Every row comes from one small tree of marks. The marks that hang from a mark follow it in brackets, in the order of their numbers. Every link used is in the known rows. Which tree was each row made from?
Known rows
K825[K519]: [ -5.0   5.2  17.1   5.1  12.6   6.7  -5.2  19.4  20.1   8.4  -8.6  20.9
   7.1 -11.2  -9.2  -5.7   4.5  -6.5 -11.9 -17.0  -5.9  13.7  -0.8  -7.3]
K666[K245[K98 K519]]: [ -2.5   6.6  13.5  -1.5   2.3 -20.1  -6.4  31.4  53.3   0.6 -28.1 -30.7
   4.8 -37.6  -2.1  -3.8   4.5 -15.5 -17.4 -18.7  29.0  11.1 -11.2 -12.3]
K320[K534[K185 K825[K519]]]: [-11.7   5.7  -0.5  -3.6  10.6 -18.8  -3.1  12.9  13.9   1.2  -0.3  23.7
   9.3  -5.4   3.7   8.9   0.6  -2.2  -9.2  -7.0 -36.6  20.5  -8.5  -5.4]
K897[K722[K98[K245[K519[K825[K534[K320]]]]]]]: [ 13.0   6.9  11.1   5.1  23.3 -11.2  16.7  12.3  24.9   4.3 -17.9 -24.2
  10.8  -5.9  -3.4   2.0 -22.2  -9.5 -16.0 -21.9   6.2  -1.6 -10.4  -6.2]
K519[K825]: [  3.1   4.2  -4.8   0.3  25.5  -9.1  -3.1  22.8  -6.3  11.8  -7.8  -1.1
   3.1 -11.3   0.0   1.0  -2.8  -2.0 -11.1 -20.6 -17.5  13.7 -11.2  11.4]
K245[K98]: [ -8.0   3.9   4.1   2.6  -2.9  -8.3  -3.9  22.8  16.7   7.0 -16.7  -6.5
  -2.1 -26.9   2.9   0.5   2.9  -9.3 -11.1 -13.8  31.6  10.0 -12.1 -10.1]
K185[K534[K320 K825[K519[K245[K98]]]]]: [-10.3   6.3   4.3   3.7   4.8  -0.9  -7.2   9.3  23.0   2.4  -9.0  32.9
  12.4  -9.8  -9.8   3.1   0.8   1.3 -12.5 -11.6  13.2  13.5 -10.8   8.8]
K320[K534[K185 K825[K519[K245[K98[K722]]]]]]: [-11.2   8.2  -3.8  -4.4  11.3 -20.4  -0.1   9.9  15.7  -2.7  -5.5  14.4
  10.3 -10.0   6.5  11.8  -9.0  -2.1 -10.8 -10.4 -23.7  18.9 -13.2 -11.7]
K320[K534[K185 K825[K519[K245[K98]]]]]: [-11.4   6.8  -3.6  -4.4   9.1 -18.6  -1.6  10.4  19.1  -2.3  -3.7  14.8
  10.7 -11.5   5.0  11.0  -6.4  -1.9  -9.6  -7.7 -21.4  23.9 -11.5 -11.5]
K666[K245[K519]]: [  0.6   6.5  14.6   0.3  11.1 -20.1  -9.6  31.7  46.3   2.5 -22.6 -23.6
   5.0 -25.6  -5.9  -6.8   4.8 -12.7 -17.3 -20.5   1.7   7.2  -5.9  -3.7]
K320[K534[K185 K825[K519[K245]]]]: [ -9.8   6.9  -2.6  -3.5  13.3 -18.4  -2.9  10.6  15.8  -1.4  -1.1  18.3
  10.8  -5.2   3.2   9.4  -6.3  -0.5  -9.6  -8.6 -34.8  22.1  -9.1  -7.3]
K519[K245 K825[K534[K185]]]: [  6.3   5.7  -6.8  -0.1  27.6   1.5  -6.2   9.7  13.0   0.7 -10.3 -12.9
  15.1  -2.0  -6.2   8.3 -25.9   3.1 -10.4 -18.5  -1.7  26.5 -12.6   2.5]
K185[K534]: [-11.4   5.4   4.9   5.9  -5.3   1.5  -1.6  19.4  23.9   5.8   2.0  25.8
   3.5 -19.5  -6.0  -1.3  17.3  -0.1 -13.5 -17.0   7.4   7.2  -5.7  13.6]
K245[K98[K722] K519[K825[K534[K185 K320]]]]: [ -4.3   5.6  -1.8  -3.5  10.3 -11.2  -3.7  15.0  10.0   3.1 -33.4 -16.9
   9.4 -28.2  11.3   6.4  -1.6 -16.4 -17.1 -13.2  61.0  14.7 -20.8  -9.8]
K534[K320]: [  1.9   3.5   3.3   9.2  21.4 -10.5 -29.0  19.1  -7.4   5.1 -13.9  15.3
  -1.6   0.3  -6.0  -4.5  -0.9  -7.4  -9.1  -9.3   8.1  -3.6  -5.8   7.3]
K98[K245 K722]: [  1.4   8.7   1.4   2.4  23.1  -8.2  -9.7  14.0  22.5   5.2 -22.2 -12.9
   8.1  -0.7   3.6  -7.8 -23.3  -6.4 -15.6 -32.2 -19.1  -6.8 -11.2  -2.2]
K722[K98[K245]]: [  9.3   4.4   3.1   2.7  15.5   3.3   7.9  19.2  39.3   3.6 -13.3 -32.5
   0.9  -9.9  -1.9  -0.7 -27.0  -6.9 -16.3 -16.6  -3.4   3.1  -9.0  -8.3]
K245[K98[K722]]: [ -7.8   6.5   2.7   2.8   1.6 -11.2  -0.8  21.3  10.4   6.3 -19.5  -6.7
  -2.4 -24.0   6.0   2.2  -1.3 -10.1 -13.5 -18.9  27.6  -0.2 -15.3 -10.4]
K666[K245]: [  1.7   6.4  14.7   2.9  12.5 -17.0 -10.7  31.4  44.0   3.2 -13.4 -14.3
   2.3 -16.3 -11.5  -4.7  -0.4  -7.1 -13.5 -21.8 -19.0   3.1  -5.5   0.2]
K534[K185 K320 K825[K519[K245[K98]]]]: [ -4.8   6.1  -2.0   1.7  31.4 -20.1 -23.9   1.3  16.4   1.5 -28.3  17.3
  21.4  15.5  -7.4   2.5 -23.1  -8.5  -6.5  -2.5 -18.3  21.9 -10.7  -6.9]
K245[K98[K722] K519[K825[K534]]]: [ -5.0   5.3   1.5  -4.6   4.6  -7.2   5.4  19.4  11.0   5.9 -29.8 -22.0
   6.0 -34.9  11.9   6.4   1.3 -13.8 -18.7 -17.8  59.9  14.5 -20.6 -10.0]

Write each row's tree
[ -0.1   4.9   5.6   3.5  30.0 -11.1 -18.6   9.3   0.6   5.8 -20.7  18.2
  11.3  12.4 -11.0   0.1 -18.8  -1.6  -9.6  -9.7 -17.7  11.0  -8.4   1.2]  K534[K320 K825[K519[K245]]]
[ -3.1   1.1  10.8   6.7   9.0   3.2 -26.0  10.6  18.8   1.8 -12.2  17.7
   8.7  10.7 -11.6   4.3  -3.5  -6.8  -6.6  -2.2  16.1   9.8  -5.1   1.8]  K825[K534[K185 K320]]
[  3.2   2.3  -1.0   1.4  25.0  -1.3 -15.0  13.9   2.5   6.5 -10.4   8.6
  10.2   3.2  -6.3   6.8  -7.5  -3.0  -8.2 -10.8  -1.3  17.4 -11.3  11.2]  K519[K825[K534[K185 K320]]]
[-11.0   5.0  -6.3  -3.5   9.4 -26.0  -4.5  14.8   7.3   1.8  -0.1  15.6
   4.9  -4.3   7.1   9.7   0.6  -1.7  -8.8  -6.7 -37.3  15.8 -10.4  -0.8]  K320[K534[K185 K825]]
[ -3.4   6.0  -1.6   2.7  35.2 -20.0 -25.7   1.2  13.0   2.3 -25.5  20.8
  21.5  21.0  -9.5   0.8 -22.8  -7.2  -6.4  -3.2 -31.2  20.0  -8.4  -3.0]  K534[K185 K320 K825[K519[K245]]]
[ 10.9   4.7  -0.7  -0.8  19.9   0.8  10.3  19.1  36.4   4.0 -19.3 -40.9
   4.4 -17.0   3.1  -0.7 -25.7  -9.7 -19.1 -17.2   7.3   9.3 -11.5  -7.8]  K722[K98[K245[K519[K825]]]]
[-10.9   5.1   7.4   4.6   6.2  -1.6  -8.4  11.8  18.1   5.7  -5.5  41.7
  10.9  -4.1 -11.4   1.0   8.3   1.0 -12.0 -10.9  -2.1   9.8  -7.8  15.2]  K185[K534[K320 K825[K519]]]
[ -2.9   6.1  16.9   5.6  13.4  16.8 -19.7   0.9  36.6  -6.2 -19.5  18.0
  20.6   2.3 -15.1   6.5 -19.9  -6.6  -9.8  -7.5  39.1  20.4  -7.5 -18.1]  K825[K519[K245[K98[K722]]] K534[K185 K320]]
[ -6.7   6.4  18.3   2.9   5.2  18.9  -5.1   3.9  46.4  -3.5 -15.7   9.7
  20.5  -4.9 -12.8   6.8 -16.6  -5.5 -11.1 -12.4  28.4  25.9  -6.7 -21.8]  K825[K519[K245[K98[K722]]] K534[K185]]
[ -4.5   5.5  23.1   3.4   1.4  25.1  -0.3   9.5  37.5  -0.8 -12.3   8.1
  13.5 -11.2 -13.8   6.3 -13.9  -1.4 -13.2 -16.8  37.3  19.8  -6.8 -18.9]  K825[K519[K245[K98[K722]]] K534]
[ -4.7   4.3  -3.4  -4.5   6.7 -13.3   1.6  23.3  11.1   7.8 -28.7 -23.1
   4.6 -41.1  13.0   1.0   6.3 -15.0 -16.8 -15.0  53.1  22.4 -17.4  -9.2]  K245[K98 K519[K825]]
[  3.7   9.0  -3.7  -2.6  30.1 -11.8  -6.0  14.0  18.9   5.6 -30.4 -24.7
  13.0 -10.6  10.6  -7.5 -20.8 -10.3 -19.6 -33.2  -4.7   1.7 -15.0  -1.5]  K98[K245[K519[K825]] K722]
[ -7.0   6.5   6.6  -1.3  16.2  -9.9   5.0  12.6  14.8   8.9 -19.7   3.2
  10.7  -2.3  -4.3   2.9 -16.2  -1.3 -12.7 -18.2 -22.0  16.1 -11.6  -8.3]  K534[K825[K519[K245[K98[K722]]]]]
[ -4.7   7.4  -2.5   1.8  33.3 -21.6 -22.4   0.4  13.3   1.0 -29.6  17.5
  21.1  16.5  -6.4   3.1 -24.9  -9.0  -7.8  -4.9 -20.1  16.7 -12.4  -7.0]  K534[K185 K320 K825[K519[K245[K98[K722]]]]]
[ 10.0   7.4   9.2   3.5  21.2 -13.3  21.4  10.7  34.2   4.6 -17.9 -27.6
  14.3  -6.2  -2.0   2.5 -21.9 -10.9 -15.5 -22.0  -3.4   3.9 -10.1  -9.4]  K897[K722[K98[K245[K519[K825[K534[K185]]]]]]]
[ 10.5   3.5   3.6  -1.1  15.7   7.2  10.9  17.6  40.9   3.3 -18.1 -39.6
   5.4 -14.3   0.2   2.2 -26.2  -8.1 -18.8 -15.6  14.6  10.8 -11.3  -8.2]  K722[K98[K245[K519[K825[K534]]]]]
[  3.3   5.2  -2.2  -2.8  23.7  -6.7 -11.0  16.1  27.6   7.0 -26.6 -23.6
  13.5 -14.5   6.5  -9.5 -14.8  -9.3 -16.1 -25.6   1.5  16.1 -10.2  -1.4]  K98[K245[K519[K825]]]
[ -3.3   8.9  11.2   4.0  14.4   5.8  -1.9  14.0  24.1   1.3 -15.8   4.2
  10.2 -18.4  -6.1  -1.8 -12.2  -5.2 -14.1 -21.5  15.6  15.2  -7.1 -17.7]  K825[K519[K245[K98[K722]]]]
[  3.4   5.8  -7.7  -2.0  18.7   1.1  -3.1   9.2  20.1  -1.1 -16.0 -19.9
  14.8 -13.9  -2.0  11.6 -26.9   0.2 -10.5 -16.8  24.8  30.5 -17.8  -6.1]  K519[K245[K98] K825[K534[K185]]]
[ -9.1   6.7   2.6  -0.9  -0.4 -15.5   1.0  21.8  13.8   5.1 -32.3 -20.4
   1.1 -37.5  13.6  -1.1   6.5 -18.0 -19.1 -16.9  57.0   5.8 -16.3 -16.0]  K245[K98[K722] K519]
[  7.9   5.3  -3.3   0.3  25.1   5.6  -2.9  13.7   7.2   2.5  -8.0 -14.3
  10.0  -6.2  -7.0   8.2 -24.2   5.8 -12.0 -21.6   4.5  22.2 -12.7   4.6]  K519[K245 K825[K534]]
[  4.9   4.0   1.1  -1.8  23.3  -1.3 -17.4  13.2  27.5   4.8 -27.2 -18.2
  14.7  -8.6   2.7  -6.9 -17.0  -8.6 -15.2 -21.8  14.4  15.1 -10.3  -0.1]  K98[K245[K519[K825[K534[K320]]]]]
[  3.9   6.7   9.6  -2.0  19.0 -20.7  -6.8  31.7  39.6   3.5 -22.0 -26.1
   7.4 -26.5  -4.8  -4.2   1.6 -10.9 -17.4 -22.5  -3.5  11.6  -9.1   0.9]  K666[K245[K519[K825]]]
[ -7.3   5.3   6.9  -1.2  13.8  -8.4   3.3  13.3  18.1   9.2 -18.3   3.3
  10.7  -3.4  -5.7   2.2 -14.1  -0.9 -11.4 -15.6 -20.1  21.1  -9.8  -8.3]  K534[K825[K519[K245[K98]]]]
